(in the rows, 128 means zero)
Known rows, with every step that occurs
R/B/K/M/S/Z: [111 111  90 131 122 107 146 147 138 113 115 153 146 159 114 136  90  81
  88 163  91 153  85 116 178 127 142 117 162  73 107  59  90 120  68 138
 140  91 152  96 113  96 107 158 157 164 160 178 181 117 156 163]
W/R/X/K/Z/S: [100 127  82  99  97 151 187  77 165  66 103 126  75  88 110 111  93  66
  91 151 104 102 127 163 131 126 109 117  84 113 161  69 132 116 106 170
 138 106 121  99 133 145 116 119 119  94 174 124 163  50 167 155]
X/R/Z/S/B/K/M: [178  36  78 166 190 121 173 117 149 110 106 158 133  85 120 172 106 117
 127 107  98 144 120 128 128 178 110  77 116 124  81 112  85 155  88 128
  19  43  84 141 140 108 131 137 154 138 185 100 174 124 130 193]
M/K/Z/S/X/R/B: [165 122  73 146 106  73 178  76 147  77  88 164 105 119 134 150  75  85
  54 179 122 140 108 156 167  86 147 156 137 158 145  74  87 146 101 131
  98  80 159 127 124 139  88 173 138  94 145 206 208  96 162 175]
X/R/M/K/Z: [146 102  90 138 148 104 160 131 137  96 114 170  87 131 147 153 112 111
 120 174 147 151 128 121 122 153 138 152 100 154 153  82 123 142 117 131
  56 101 132 112 123 125 123 140 151 103 155 145 171  82 155 195]
K/M/R/Z: [121 133 109 172 146 105 139 128 150 109 141 153 113  79  91 144  69  94
 128  94 140 130 134 115 172 161 127 110 121 108 113 116  94 148 117 110
 126  81 116  99 107  85 105 146 122  95 209 160 163 150 100 194]
W/R/X/K/Z/S/M: [100 119  65 115  96 145 180  76 149  83  92 139  94  88 101 114  81  37
  81 148  94 107 132 177 133 132 124 102  84 107 151  64  95 112  98 166
 143 104 113  85 125 154 133 131 115 107 170 148 156  50 174 138]
R/M/S: [ 80 116 135 115 136  86 114 146 138 143 144 175 131 127  81 108 115 100
 123 118 111 128 103 116 128 132 113 137 135  97 142  61  99 109 107 140
 122  96 123 105 135 123 114 150 141 152 122 179 149  77 173 168]
Z/K/M/R/B: [109 175 101 179 182  86 132 103  98  78 139 144 116 108 111  99  84 123
  92 150  89 131 143 128 151 118 143 151 155 116  99  99  94 146 127 121
 123  85 118 123  97  87 122 168 125 125 219 188 182 127 102 140]
R/X/K: [ 78 137 103 115 128 163 172  90 134 106  73 119  91 129 130 106 110 133
 103 143 107 119 135 145 128 116 148 119 101 128 142  83 106 104 111 126
 110 117 141 139 121 140 122 120 147 113 141 165 171 107 174 159]
B/K/Z/S/X/R/M: [198  58  67 126 158 135 195 104 115 105  90 166 159 133  81 118 103  77
  57 143  91 135 101 113 142 143 102 140 139 131 157  63 148 151  74 147
 116 102 108 136 137 135 147 154 157 140 161 148 179 106 142 139]
Z/S/B/K/M/R: [189  62  71 117 160 115 127  98 159 101 117 185 157  91 110 107 106 115
  78 103  82 125 108 113 149 157 108  98 141 122  93  83  90 131  86 133
  76  45 109 136 111  87 124 183 126 143 170 138 180 142 150 114]
M/R: [158 127 118 127 125 118 108 115 134 119 153 173 125  85 133 135  97 118
 153 140 148 116 142 122 141 127 116 159 120 175 104 108 132 121 122  93
 134  93 142 101 112 112 114 161 123 103 139 152 132 143 121 127]
X/R/M/S: [125  94 107 123 163 100 128 135 123 126 142 194  98 111 128 146 116 113
 161 143 124 132 126 123 119 142 114 140 109 143 105  75  92 134 109 118
  66  68 111 114 141 136 126 148 145 146 120 139 140  76 161 183]
W/R/M/S/X/K: [ 86 126 105  96 113 106 139 121 137 120 124 171  86  82  79 108  87  82
 132 110 113 117 104 147 157 124 116 131  97 112 130  60 113  99  87 141
 132  93 106  83 123 139 144 129 156 121 115 169 133  34 175 165]
R/M/S/X/K: [ 84 123 116 107 138  93 135 119 120 144 103 186 120 120  70  99  93 108
 102  96 106 130 101 135 149 113 138 135 132 111 127  53  81 106  86 117
 112  90 109 127 124 133 128 152 166 146  88 221 156  79 191 168]
S/W/R: [143 108 107 151 110 122 117 157 119  89 125 104 105  87 145 123  97 129
 172 109 134 125 150 172 109 126  93 115 122 151 108 122 142 121 140 159
 106  92  94  94 150 140 157 112 128 143 129  97 108  78 131 117]
S/M/K/Z: [138 119  74 178  88  89 154 115 128 129  78 145 143 137 108 131  84  39
  57 141 147 151 132 152 141 107 180 137 137 127 162  82  72 122 112 143
 135 137 148  94 107 142 134 162 124 108 152 214 156 123 150 117]
X/K: [111 137 111  99 136 153 157 113 144 125  73 135  90 126 125 111 131 134
 104 116 166 145 143 137 110 119 157 103 118 139 121 107 142  84 119 112
  98 149 142 142 112 102 131 122 150  93 125 139 123 130 136 138]
B/K/Z/S/W: [198  63  78 138 137 138 180 128 133 104  77 124 168 136  86  96 104  84
  56 130 120 145 113 126 112 116  90 124 164 127 158  72 173 132 103 167
 134 120 122 138 142 118 137 144 136 142 181 122 161 131 120 104]
M/K/Z: [142 137 106 148  82  96 165 116 164 107  86 117 106 143 124 120  97  95
  63 155 169 150 113 128 147  85 157 166 133 148 188  84 148 126 127 145
 130 145 163 118 116 121  96 146 130  71 172 184 176 125 136 163]
K/Z: [146 124 117 137  92 121 165 121 135  92 123 104 131 149 106 136 117  78
  79 113 150 130 134 136 123 118 136 142 139 115 166 103 155 152 123 160
 148 146 128 128 148 128 109 131 117  89 154 145 143 130 121 146]
M/K/Z/S/B: [162 101  88 138  89  79 161  94 184  91  84 133 128 126 126 118 102  95
  38 136 137 143 103 138 138  99 147 142 141 140 161  75 116 129 117 156
  89 104 147 137 123 112  87 172 125  83 166 181 197 116 166 148]
Z/S/X/R/B: [170 103  81 124 162 101 145  65 104  98 119 196 135  85 134 155  90 115
 108 153  56 113 119 169 156 132 109 118 136 148  78 116  49 160  91 102
  90  34 107 153 137 158 121 171 133 162  91 158 169  92 163 140]
W/K/M/S: [ 96 129 101 144 134 109 140 151 135 158 134 127  94  94  93 106  82  99
 108  78 111 144 126 107 142 121 109 115 141 113 118  73  64 157  93 154
 164 121 112 137 109  78 124 126 122 117 191 124 139 141 109 148]
Z/S/W/K/M: [146  99  79 146 167 120 137 128 129 112 111 137 123  75 114 103  93 121
 101  93  84 131 147 146 103 142  73  81 161 135 112 102  69 155 127 159
 107  78  92 147 131  89 132 141  99 159 180  92 148 116 124 106]
X/K/Z/S/W/R: [144 114  84 104 115 137 186  98 155  73  68 125  88 101 106 108 101  83
  65 105 162 132 150 171  92 109 118  94 128 133 140  76 156 103 122 159
 103 122 119 128 141 104 116 133 123  81 159 126 136  90 136 134]
M/K: [128 140 113 146 112  99 138 121 158 133  90 136 103 125 144 112 108 135
 102 162 155 147 108 121 151  92 152 156 125 161 157 100 123 109 130 120
 109 128 165 118  99 122 111 142 142 100 144 170 165 125 143 146]
Z/S: [141 111 109 108 154 118 133  90 146 124 123 165 146  98 112 112 123 111
  93 140  89 116 116 137 119 132  96 107 140 123 128 116 103 129 126 135
 120  91 119 136 131 123 114 158 100 147 146 115 148 111 138 114]
Z/K/M: [101 163 103 182 185 105 144 102  93 109 113 108 120 129  99  76 106 139
  71 114  83 133 139 118 136 111 145 141 161 101 125 117 107 154 139 142
 116 115  84 153 109  99 141 149 114 128 218 158 163 126  94 125]

Rows
[118 133  96 116 126 145 143  87 140 101 111 164  95  85 135 115  81 122
 136 156 134 110 147 138 139 116 138 148  98 175 116  72 113 102 109  94
 116  88 149 113 109 125 108 158 137  96 147 181 167 126 159 151] => M/R/X/K
[174  93  95 140 113 106 163 109 139  76 107 119 149 119 102 117 101  79
  64 107 127 121 142 164  97 113  98 115 163 121 149  96 131 150 131 170
 118  97 104 142 166 125 101 154  95 118 160 132 148 111 134 127] => K/Z/S/W
[181  69  78 139 137 122 121 140 144 105 115 147 144 126 125 119 107 137
 106  85 114 143 112  94 162 162 148 117 126 116  84  86 114 128  80 130
  73  78 114 131 105  91 151 161 164 129 158 150 167 165 143 125] => S/B/K/M/R
[157  76  75 177 164 110 181 125 119 153  79 157 136 107  66 120  61  90
 100  95 107 145  87 107 188 109 122 129 140 113 104  67  98 147  60 117
 115  69 101 133 119 129 140 141 174 146 170 169 170 139 112 179] => B/K/M/S/X/R/Z
[186  68  56 138 133 136 184  92 128 110  89 162 175 118  79 108  79  39
  50 154  96 125 115 125 141 128 105 139 140 125 161  40 125 130  78 148
 165 102 134 111 123 132 131 174 127 135 198 170 184 132 143 109] => B/K/Z/S/M/R/X
[126 109  94 155 162 123 149 134 150 138 146 142 110  48  92 136  75  92
 120  93 106 134 142 115 140 171  82  88 130 130 121  96  66 158  98 140
 142 102 105 121 104  55 115 128 115 107 236 106 159 150 100 166] => W/K/M/R/Z/S
[146 113  85 157 123 105 107 116 104 138 130 189 162  91 114 145  82  62
 131 133 131 123 155 148 135 140 148 128 128 147  96  99  62 118 108  98
 138  96 131  80 107 131 143 179 117 134 128 189 123 135 139  91] => S/M/R
[180 103  84 144 149 118 159 104  78 102 105 170 127 118 145 169  88 131
 137 158  85 133 114 149 175 125 140 143 123 160  73 111  82 154  73  92
  95  70 119 142 127 170 157 144 189 159  73 176 162 113 149 151] => S/X/R/B/K
[158  65 109 158 178 121 165 105 146 120 123 161 130  76 129 182 115 110
 156 135 115 130 132 152 108 159  93  91 116 150  95 133  96 150 117 119
  46  62  95 135 158 127 114 129 135 132 162  91 150 107 123 193] => X/R/Z/S
[174 111  94 132 109 104 172  67 120  96 110 138 155 112  82 129  94  72
  43 109 100 113 117 156 145 107 115 136 156 117 154  99 112 167 108 147
 151  98 101 152 153 149 106 166 104 111 135 174 165 110 140 131] => K/Z/S/X
[161 108  96 124 147 109 141  63 113 127 112 171 159  86  97 115  99 120
  81 117  60 104 109 154 158 117 106 121 146 136 112 119  73 150 107 115
 122  67  94 157 132 155 125 170 119 155 102 165 156 105 154 108] => Z/S/X
[175 100  75 139 109  97 154  80 135  98 125 172 165 103  87 134  83  18
  51 127 122 118 144 156 121 132 116 124 149 124 146  77  90 147 110 144
 149  99 123 109 138 125 105 187  82 108 173 174 153 122 136 111] => K/Z/S/M/R
[132  91 112 188 149  64 151  80  93 155 103 157 146  77  76 132  59 117
 126  94  88 118 106 169 155  56 127 159 157 158  71  82  66 147  91 105
  91  42  69 166 161 164 118 167 157 147 112 211 153 104 138 166] => M/S/X/R/Z/K
[133  97 108 205 197 108 172 114 112 111 116 122 115  94 119 157 101 133
 143 123 109 140 147 141 118 147 125 115 131 136  98 132 100 163 125 127
  45  80  71 145 141 112 132 122 141 124 211 119 161 119 100 197] => X/R/Z/K/M
[177  73  73 168 176 126 159 139 142 114  92 157 150  87  83 104  68  98
 100 112 118 141 118 104 155 149  90 104 148 126 117  83 126 132  93 128
 112  71 113 106 110  84 137 150 146 142 222 136 175 152 100 146] => B/K/M/R/Z/S/W
[179  85  96 133 120 146 183 140 133 118  89 112 153 158  91 114 118  81
  68 136 144 145 107 104 132 118 117 143 144 119 169  81 191 132  95 157
 157 156 137 131 130 119 138 126 150 119 177 133 150 150 109 126] => B/K/Z
[146 100  90  95 118 133 179  90 170  84  69 138 111 123 110 117 123  97
  42  90 147 142 139 149  96 121 154  89 133 120 128  77 135 102 108 150
  78 121 127 165 135  90 103 150 132  78 146 147 154 126 158 137] => X/K/Z/S/B
[142 141  68 109 158 104 152  56 128  88 101 206 112  72 102 119  63 102
  65 125  85 116 125 160 177 122 133 107 138 132  85  90  47 127  87  90
 111  46 126 137 102 113 106 187 133 125 121 203 183 111 159 147] => Z/S/X/K/M/R/B
[117 141 101 127 147 122 154 160 131  90 116 145 113 162 125 139 105 101
  98 167 101 156 105 110 170 148 135 108 133  75 117  92 103 122  77 140
 145 113 174 101  99 103 132 132 169 154 165 153 179 128 130 168] => R/B/K/M
[177  50 102 131 127 134 129 149 141 118  99 126 164 144 135 124 139 154
 114  95 104 146 104 114 132 149 144 110 131 122  96  98 137 111  85 144
  65 103 117 146 128 114 157 138 173 147 123 133 151 150 156 108] => S/B/K
[119  76  96 148 174  99 129 110 105 135 136 173 138 116 125 137 116 124
 139 156  90 132 124 130 111 138 126 151 145 143 105  62 100 140 113 125
  49  62  69 126 149 121 124 164 136 154 147 153 151  63 168 161] => X/R/M/S/Z/K
[143  93  83 138 118 125 170 121 128 135 121 127 146  98  91 134  98  51
  66 107 100 138 146 145  96 145  96  98 150 123 156  83  79 159  96 178
 164 152 112 137 135  92 130 136 101 116 194 115 138 129 124 106] => W/K/Z/S/M
[160  99  75 131 151 103 119  78 127 130 129 212 174  68 104 127  86  57
  94 141  94 112 141 152 125 142 111 106 139 143 103  95  51 124 111 110
 127  67 119  99 115 126 126 196  91 150 147 163 142 118 146  84] => Z/S/M/R
[164  70  86 141 140 131 133 149 143 109 104 125 144 144 123 116 122 141
  94  80  99 147 103 100 153 160 154 100 131  91  98  99 110 129  83 146
  70  93 105 144 110  97 156 145 162 141 150 138 164 159 146 126] => S/B/K/M
[ 96 144  87 132 135 114 153 125 143 118  58 146  71 110  98  82  77 116
  83  69 168 150 142 137 128  87 154  99 142 116  95  68  97 101 112 120
  98  94 126 140 112  90 118 147 141 101 146 173 135 129 128 155] => X/K/M/S/W
[139 142 122 119 119 101 107 126 137  83 165 183 119 100 150 168  90 110
 158 177 137 126 139 141 151 135 121 146 118 156  88 101 101 112 107  95
 133  81 177  84 114 105  96 165 139 122 131 172 155 132 143 154] => M/R/B
[124  90 115 155 109  91 121 160 123 157 116 127 125  89 105 102  76 123
 141  81 131 135 131 159 100  68  89 129 164 160  92  62  84 123 111 153
 125  86 105 140 153 114 119 140 132 151 126 142 120 120 135 121] => M/S/W/K
[109 154  89 191 179  61 148  83  72 101 113 153 113 109 101 100  65 120
  82 125  64 129 125 147 164  73 150 162 166 116  72  79  52 164 101 119
  97  53  87 156 118 130 127 180 138 148 173 214 180 103 127 155] => Z/K/M/S/X/R/B
[151 114  85 145 160 147 162 146 125 134  92 133 126 148  97  94 105 107
  83 122 120 151 101  77 166 144 129 124 136  96 142  94 142 135  95 136
 145 129 129 121  94 100 155 129 151 140 191 125 156 155 100 131] => B/K/M
[102 143  99 197 176  72 136 114  92 114 102 117 128 114  85  59  76 132
  79  91  91 134 137 140 129  66 131 149 186 112  99  83  88 145 136 147
 107  78  73 158 126 109 132 168 116 147 203 184 159 118 105 122] => Z/K/M/S/W
[147  97 137 160 132 108 133 127 154 124 149 152 144  69 104 164  85 107
 171 124 150 121 136 139 141 146 107 126 119 158 110 124 125 121 116 102
 115  91 131  95 130 101 100 138 142 102 170 158 149 145 116 179] => M/R/Z
[ 99 126  85 108 116 151 197  68 151  80  72 125 100 125 105 104 101  94
  56 144 102 114 133 157 118 113 137 115 114 114 165  64 111 120 109 146
 122 114 134 151 135 136 100 139 123 100 165 169 187 100 174 162] => R/X/K/Z/S
[118  78 110 182 144  87 161 105 160 151  90 153 175  84  76 154  89  64
  92 124 102 138 114 167 132 143 119  72 139 115 139 111  53 114 107 136
  93  96 120 104 135 119 111 145 130 142 184 169 176 113 146 162] => R/Z/S/M/K
[163  86  67 127 159 106 130  95 128 117 119 219 177  86 106 134  85  47
  90 171  83 127 125 148 137 147 107 101 144 133  98  74  52 111  86 113
 134  69 152  88 109 118 133 194 119 175 153 174 164 117 153  95] => Z/S/M/R/B/K
